What can hang from each mark
q_343: q_899 q_971
q_866: q_77 q_971
q_995: q_77 q_971
q_971: q_343 q_866 q_995
q_77: q_258 q_343 q_866 q_995

Known rows, with every way that one mark hangs from another
q_971(q_343 q_866): [-0.43 -1.72  0.31  2.01  3.94 -1.84  0.24 -2.18  3.52  1.15  0.25 -0.31
  0.35  0.25  0.98 -1.32 -1.72 -2.46  3.81 -1.61 -1.52 -0.20  3.13 -2.02
  2.12]
q_77(q_258 q_866 q_995): [-0.08  1.10 -4.09 -1.35 -0.24  1.71 -1.59 -1.42 -1.39  1.67 -4.06 -1.53
 -0.18  0.38 -1.73 -0.44 -0.48  0.75  1.23  1.02  1.67 -0.88 -3.02  0.13
 -0.68]
q_77(q_258 q_995(q_971(q_343))): [ 1.50  2.66 -0.44 -3.51 -0.69  1.43 -1.51  2.32  0.86  1.78 -1.97 -3.13
 -0.13 -2.57 -0.37  3.53 -1.02 -2.23 -0.35 -0.23 -1.42  0.60  1.42  1.38
 -0.27]
q_77(q_343): [ 0.74 -0.88 -1.86 -0.03  0.95 -1.04  0.57 -0.09 -0.17  0.38 -1.36  0.22
  0.41 -3.05  3.50 -0.06  1.50  0.08  1.03 -0.70 -1.30 -1.23  2.94  2.23
  1.33]
q_77(q_995): [ 1.20  0.42 -2.70  1.06  1.70  1.04 -0.28 -2.39  2.17  0.93 -0.35  0.13
 -0.12  0.45  1.41  1.08  0.35 -0.32  1.75  2.79 -1.14 -3.19 -1.24 -0.71
 -0.22]
q_866(q_77(q_258)): [-0.70  2.22  1.98  1.95 -0.15 -1.49 -1.49 -1.03  0.47  1.10 -4.40 -0.71
 -0.28 -0.81  0.99  1.32  0.09  2.47 -1.72  2.18  0.44 -1.48  4.21  0.24
  0.42]
q_343(q_899 q_971): [ 1.23  0.89  0.67  4.65  4.24  1.17 -2.20  0.20  1.68 -2.01 -0.15  4.93
 -0.67  2.04  1.63  0.05  0.71 -0.36 -0.87  3.55 -2.38  0.20  3.08 -1.75
  1.50]
q_866(q_971(q_343)): [-1.54 -0.22  1.26  4.38 -0.02 -4.66  1.96  1.11  3.85  0.12  1.12 -1.46
  2.88 -2.57  3.65 -0.76  0.86 -0.73  1.23 -1.51 -1.18 -0.41  2.75  0.08
  2.18]
q_77(q_258 q_866(q_971)): [-2.49  0.82 -1.87  3.30 -1.12 -2.44 -0.66  0.45 -0.74  1.96 -3.34 -0.99
  1.64 -1.02  0.44 -2.76  1.49  1.49  0.58  0.18  0.72 -0.39 -1.44  0.72
  1.29]
q_77(q_866(q_971)): [-1.50 -0.04 -2.31  3.50 -0.73 -1.69  1.42 -1.09  0.37  1.03 -0.20 -0.08
  1.41 -0.37  1.56 -3.48  2.69  1.02  2.37  1.11 -0.05 -1.64 -2.60 -1.22
  1.84]
q_866(q_971(q_995(q_77))): [-1.49 -0.12 -0.37  2.34 -1.90 -2.02  0.70  0.97  0.86  0.17  3.53  0.47
  2.44  0.47  1.28 -0.17  0.35  0.24  0.60  1.84 -2.31 -2.71 -2.60  0.56
  0.42]
q_343(q_899 q_971(q_866 q_995(q_77))): [ 0.08 -1.53  1.38  2.06  4.02  2.79 -2.49 -1.27  0.36 -1.39  3.38  5.28
 -2.24  5.69 -2.72 -0.79 -1.61 -1.21  0.30  2.83 -2.21 -0.14 -1.97 -3.07
 -0.89]
q_971(q_343): [ 0.30  0.27 -0.39  1.38  1.42 -2.24  0.90  0.40  2.81 -0.55 -0.09 -0.96
  2.32 -2.32  3.19  0.49 -1.46 -1.92  1.94 -0.86 -2.11 -0.01  4.79 -0.09
  2.99]
q_343(q_899): [ 2.94  1.82 -2.06  5.06  2.90 -1.24 -1.27  0.00  1.37 -0.64 -0.47  3.54
  1.43  1.55  1.62  1.43  0.08 -1.49  0.74  2.61 -1.82  0.20  3.13 -1.83
  3.04]
q_77(q_258 q_343(q_971) q_866 q_995): [-1.47 -1.69 -1.24 -4.54 -0.05  4.22 -1.00 -0.84 -3.15  0.22 -3.93 -1.40
 -3.18 -1.37 -1.52 -2.11  1.44  2.44 -1.36 -0.77  2.87  0.04 -2.76  2.88
 -3.87]
q_995(q_77(q_866) q_971(q_343)): [ 1.31  1.49 -1.56 -5.83 -2.62  1.64  1.12  2.09 -4.92  0.54  1.55 -1.52
 -0.23 -3.25 -1.79  0.73 -0.21 -2.81  1.04  0.03 -3.85  0.50 -0.42 -0.30
  1.83]
q_77(q_343(q_899) q_866(q_971) q_995): [ 2.06 -0.76 -2.42  0.35 -1.54 -0.09  2.46 -0.52 -1.76  0.38  0.44  0.09
 -0.48  0.28 -1.04 -1.01  4.33  1.23 -0.72 -1.51  4.74  1.05 -5.65 -0.42
 -1.50]
q_995(q_77(q_258)): [-0.12  1.07 -0.84  0.53  0.35 -1.59 -2.81  1.97 -2.94  1.81 -2.35  0.91
  0.60 -2.03 -0.28  1.89 -1.06 -0.69 -0.71  1.69 -3.90 -1.99  2.85  2.34
  0.93]
q_866(q_77(q_258) q_971(q_343 q_995)): [-3.08  1.45  4.81  2.20 -3.93 -3.59  1.53  0.82  4.19 -0.46 -1.04 -4.02
  2.39 -0.28  1.52  0.49 -1.24  2.86 -2.23 -1.98  3.93  1.09  2.29  0.68
 -0.28]
q_343(q_971(q_866)): [-1.88 -2.11  1.23  3.13  6.11  1.87 -2.18 -3.46  2.85  0.67 -0.32  2.70
 -2.77  2.48  1.03 -3.31  0.25 -0.47  2.47  2.68 -3.08 -2.47  0.97 -2.08
 -0.39]

Rows
[-2.62 -0.86 -2.27 -0.71 -3.67 -1.35  0.83  1.21 -1.02  0.37 -2.09 -2.37
  2.01 -1.13  0.93 -2.86  0.58  2.48  0.23 -3.20  3.86  1.59 -3.46  3.09
 -0.50]
q_77(q_258 q_343 q_866(q_971(q_995)))
[ 0.73  0.56  0.84  1.46  1.52  2.31 -2.03  1.12 -0.51 -3.07  3.12  4.85
 -0.16  3.60 -0.74  0.86 -1.49 -0.51 -1.75  3.62 -2.53 -0.02 -0.24 -1.25
  0.07]
q_343(q_899 q_971(q_995(q_77)))
[-0.28 -0.20  4.38  3.57  3.53  3.09 -1.21 -4.46  3.83 -2.32  1.53  3.43
 -3.07  7.33 -1.38 -1.41 -0.81  1.90 -0.74  3.19  2.25  0.29 -0.32 -5.19
 -1.52]
q_343(q_899 q_971(q_866(q_77) q_995))
[ 3.13  0.75 -1.66 -0.37  0.84  0.10 -1.67  1.25 -1.41  0.80 -3.33  0.64
 -0.34 -0.54 -0.85  3.32  0.65  0.18 -2.27 -1.27  2.33  1.42  0.88  2.34
 -1.56]
q_77(q_258 q_343(q_899) q_995)
[-3.26  0.25 -0.79  0.87 -3.34 -2.59  0.93  1.80  1.78 -0.36 -1.04 -3.35
  3.98 -0.46  0.66 -2.37 -2.17  0.68  1.09 -3.35  3.25  2.69 -1.26  0.73
  1.39]
q_77(q_258 q_866(q_971(q_343 q_995)))
[ 0.98  0.46  0.38 -0.89  2.57  0.58 -0.24 -0.71  2.28  2.01  0.79 -0.85
 -1.04 -0.56  0.51 -0.14 -0.75 -3.64  3.32 -0.43 -3.51  0.08  2.15 -2.04
  2.24]
q_995(q_971(q_343 q_866))
[-1.25 -2.51 -0.52 -3.24  0.60 -0.23 -1.73  0.24 -2.29  1.90 -0.66 -0.08
 -0.83  0.09 -1.91  0.02 -2.30 -0.17  0.78 -2.52 -0.43 -0.31 -0.90  2.67
 -1.76]
q_971(q_866 q_995(q_77(q_258 q_343)))
[-0.28 -0.79  2.68 -0.18 -2.65 -0.93  3.45 -2.77  0.96  1.35 -0.07 -2.85
 -2.21 -1.92  0.97  0.35  5.15  3.97 -2.46 -0.21  4.16 -3.10 -2.47  1.04
 -3.67]
q_866(q_77(q_343 q_995) q_971)
[ 2.63 -0.32 -1.44 -1.32 -0.85 -0.20  0.20  2.12 -2.80 -1.70  2.50  2.52
  1.19  0.47 -0.10  2.50 -0.69 -0.84 -1.14 -0.59 -0.51  1.17  0.06  1.49
  0.25]
q_971(q_995(q_77(q_343(q_899))))
[-2.01 -0.75  1.28  1.19 -2.86 -3.21  2.40  2.33  1.83 -0.57  4.26 -1.64
  3.47 -1.18  1.28  0.28 -1.38 -0.98  0.19 -1.36 -1.33 -0.46 -0.47  0.72
  0.75]
q_866(q_971(q_343 q_995(q_77)))
[-0.41 -1.74 -2.53 -1.48 -2.38  0.24  2.94 -1.62 -1.36  1.41 -0.15 -2.43
 -0.71 -1.87  0.17 -2.45  4.26  1.96  0.90 -1.62  3.43 -1.41 -5.94  1.20
 -2.18]
q_77(q_343 q_866(q_971) q_995)
[ 1.28  3.49  3.11 -4.37 -2.63  1.77  0.00  0.39  0.44  1.38 -2.60 -4.33
 -1.97 -2.03 -1.40  4.31  0.13  0.63 -2.98  0.47  1.31 -0.04  1.78  0.33
 -1.74]
q_866(q_77(q_258 q_995(q_971(q_343))))
[ 0.16  0.95  0.91  5.20 -0.42 -3.56  1.64  1.99  4.89 -2.20  3.10  0.44
  4.36  1.83  2.38  0.67 -1.17 -1.12  0.20 -1.68  1.46  2.83  0.91 -1.59
  2.51]
q_866(q_971(q_343(q_899) q_995))
[ 1.91 -0.35  0.51  3.88  4.71 -2.04 -0.27 -0.93  3.07 -0.11  0.83  2.05
  0.56  2.31 -0.13  0.12 -1.71 -3.16  2.43 -1.52 -0.49  2.20  3.53 -3.61
  2.49]
q_971(q_343(q_899) q_866)
[-0.09  0.59 -1.04  3.27 -2.25 -2.22  2.57  1.07  2.34 -2.32  2.47 -0.29
  3.85  2.34  0.30 -1.71 -0.85 -0.56  1.26 -2.27  3.64  4.06 -2.16 -2.57
  2.58]
q_77(q_866(q_971(q_343(q_899) q_995)))
[ 0.39 -0.63 -2.45  1.25 -2.64 -0.98  2.15  0.63 -0.37 -1.42  1.32  0.93
  1.91  1.67  0.67 -2.21  1.65  1.36  0.29 -2.33  4.21  2.70 -4.10 -0.22
  0.72]
q_77(q_343(q_899) q_866(q_971(q_995)))
[-0.39  0.69  2.03 -1.21 -1.42 -1.30 -0.22 -0.28 -1.61  0.91 -4.91 -1.98
 -1.40 -3.16  1.16  1.16  1.59  3.07 -2.90 -0.85  1.95 -0.45  4.55  2.99
 -0.89]
q_866(q_77(q_258 q_343))
[-1.47  0.17 -1.72 -3.97 -3.32 -0.12 -0.21  2.26 -2.98 -0.89 -0.51 -2.11
  2.65 -0.71 -2.29 -0.04 -4.48 -0.97  0.53 -2.37  0.61  2.13 -0.22  1.25
  0.81]
q_971(q_343 q_995(q_77(q_258 q_866)))
[ 0.27  0.30 -1.07 -0.68  0.07  3.78 -1.41  0.12 -3.15 -3.41  2.72  4.25
 -0.69  4.02 -2.68 -1.21 -1.41  0.03 -0.70  2.88 -0.45  1.09 -3.26 -2.17
 -0.19]
q_343(q_899 q_971(q_995(q_77(q_866))))
[-0.26 -0.37 -0.36 -1.68 -1.16 -1.21  0.93  1.55  0.69 -1.58  3.16 -0.93
  2.67 -0.75  0.76  1.53 -3.60 -2.00  1.25 -0.75 -2.36 -0.05  1.46  0.32
  1.56]
q_971(q_343 q_995(q_77))
[-1.48 -3.29  1.52 -1.76  3.98  3.45 -2.50 -2.39  0.33  1.92 -3.00 -0.27
 -4.72  0.45 -1.53 -1.64  0.60  1.13 -0.62 -0.91  1.30 -1.30 -1.15  2.00
 -4.55]
q_77(q_258 q_343(q_971(q_866)) q_995)
[-2.21 -1.01 -1.40 -2.48 -0.80  4.10 -0.50 -0.83 -2.38 -2.15  2.11  1.72
 -0.83  1.95 -1.29 -2.55 -1.29  0.73  0.77  3.00 -1.77 -1.32 -3.77 -0.68
 -0.76]
q_343(q_971(q_995(q_77(q_866))))
[-2.41 -0.01  1.04 -0.44  0.37  2.08 -3.34  1.75 -0.82 -1.25 -0.61  1.69
 -0.18  0.82 -0.27  0.45 -2.58  0.52 -1.83  2.39 -2.99 -1.15  0.61  2.33
 -1.34]
q_343(q_971(q_995(q_77(q_258))))
[ 0.94 -1.08 -0.86 -0.38  1.48  2.51  0.07 -0.42 -3.15 -2.38 -1.15  3.14
 -1.96  0.22 -0.08 -2.38  2.27  0.97 -1.12  0.00  1.34  2.36  0.15  0.01
 -0.04]
q_77(q_343(q_899 q_971) q_866)
[ 2.71  1.71  1.14 -5.90 -2.60  3.69  1.79 -2.00 -1.26  1.31 -0.75 -2.65
 -4.09 -2.39  0.02  2.89  3.84  1.82 -2.28  1.52  1.11 -2.23 -1.50  0.88
 -2.93]
q_866(q_77(q_343 q_995(q_971)))
[ 1.59  1.76  0.30 -3.69 -1.25  0.29  0.11  3.00 -2.37  0.85  2.08 -0.70
  0.25 -4.01  0.17  2.87 -0.08 -3.52 -0.01  0.81 -5.92 -0.64  2.79  0.64
  1.94]
q_995(q_77 q_971(q_343))
[-1.24 -3.87  2.04 -1.97  3.62  1.92 -0.75 -1.61 -2.71  0.92  1.09  2.19
 -4.50 -0.87 -1.05 -2.30  1.60 -0.24  0.22  0.08 -3.04 -2.38  0.22  1.29
 -2.52]
q_995(q_77(q_343(q_971(q_866))))
[ 1.79  0.48 -0.92 -1.70 -1.37 -0.71 -1.89  3.73 -3.78 -0.69 -0.68  1.86
  1.33 -0.19 -1.10  3.28 -1.92 -0.15 -2.76 -1.50  0.24  2.43  1.19  3.12
 -0.08]
q_971(q_995(q_77(q_258 q_343(q_899))))
[ 3.19  1.52  0.48  0.98  3.66  0.26 -0.78  0.50  1.90  0.92  1.40  1.72
 -0.67  1.58 -0.85  1.35 -0.60 -4.20  2.02 -0.30 -2.49  2.66  2.60 -3.46
  2.56]
q_995(q_971(q_343(q_899) q_866))
[-2.12 -1.07  0.63 -0.80 -3.55 -2.80 -0.08  3.48 -2.17  1.19 -0.05 -1.34
  1.66 -2.78  0.74  0.45  0.39  1.29 -2.02 -2.19  0.06 -0.37 -1.25  4.95
 -1.44]
q_866(q_971(q_995(q_77(q_258 q_343))))
[-1.18 -2.48 -0.44 -4.65 -0.56  2.90  0.63 -0.07 -6.23 -0.95  0.00  1.04
 -2.81 -2.53 -1.00 -2.83  2.21  1.04 -0.83  0.33 -1.57 -1.09 -1.36  2.29
 -1.72]
q_995(q_77(q_343(q_971) q_866))
[ 0.42 -0.69  1.34  0.68  2.39  1.63  0.50 -6.74  2.72  2.11 -0.45 -0.94
 -3.87  3.06 -1.93 -0.22  1.04  1.63  1.26  2.78  2.22 -3.95 -2.54 -3.78
 -2.75]
q_971(q_866(q_77(q_995)))
[ 0.94  1.81  5.00  5.38 -1.27 -4.56  2.73 -0.02  2.83 -1.34  0.96 -0.37
  1.25 -0.05  1.23  1.14  2.32  1.31 -2.75 -0.48  2.84  1.60  3.82 -2.53
  1.48]
q_866(q_77 q_971(q_343(q_899)))
[ 4.73  3.00 -0.89 -1.35  0.49  1.88  0.04  1.52  1.44 -0.15  1.62  0.07
 -0.13  0.24 -0.50  4.26  0.03 -3.42 -0.35  0.87 -1.01  1.86  0.57 -1.83
  0.96]
q_77(q_995(q_971(q_343(q_899))))
[-0.75 -0.56 -2.30 -3.88 -3.00  0.41  1.94  0.54 -1.86 -1.68  2.34 -1.33
  2.32 -0.23 -1.27 -0.59 -3.32 -1.41  2.16 -1.29 -0.33  0.86 -1.64 -0.58
  1.20]
q_971(q_343 q_995(q_77(q_866)))
[-0.82 -0.36  3.56 -1.09  0.85 -0.14 -0.10 -3.61  2.63  1.93 -2.83 -3.82
 -2.50  1.05 -2.76  1.04 -1.34  1.24 -0.39 -1.37  3.66 -0.48  1.07 -1.86
 -2.92]
q_971(q_343 q_866(q_77(q_258 q_995)))
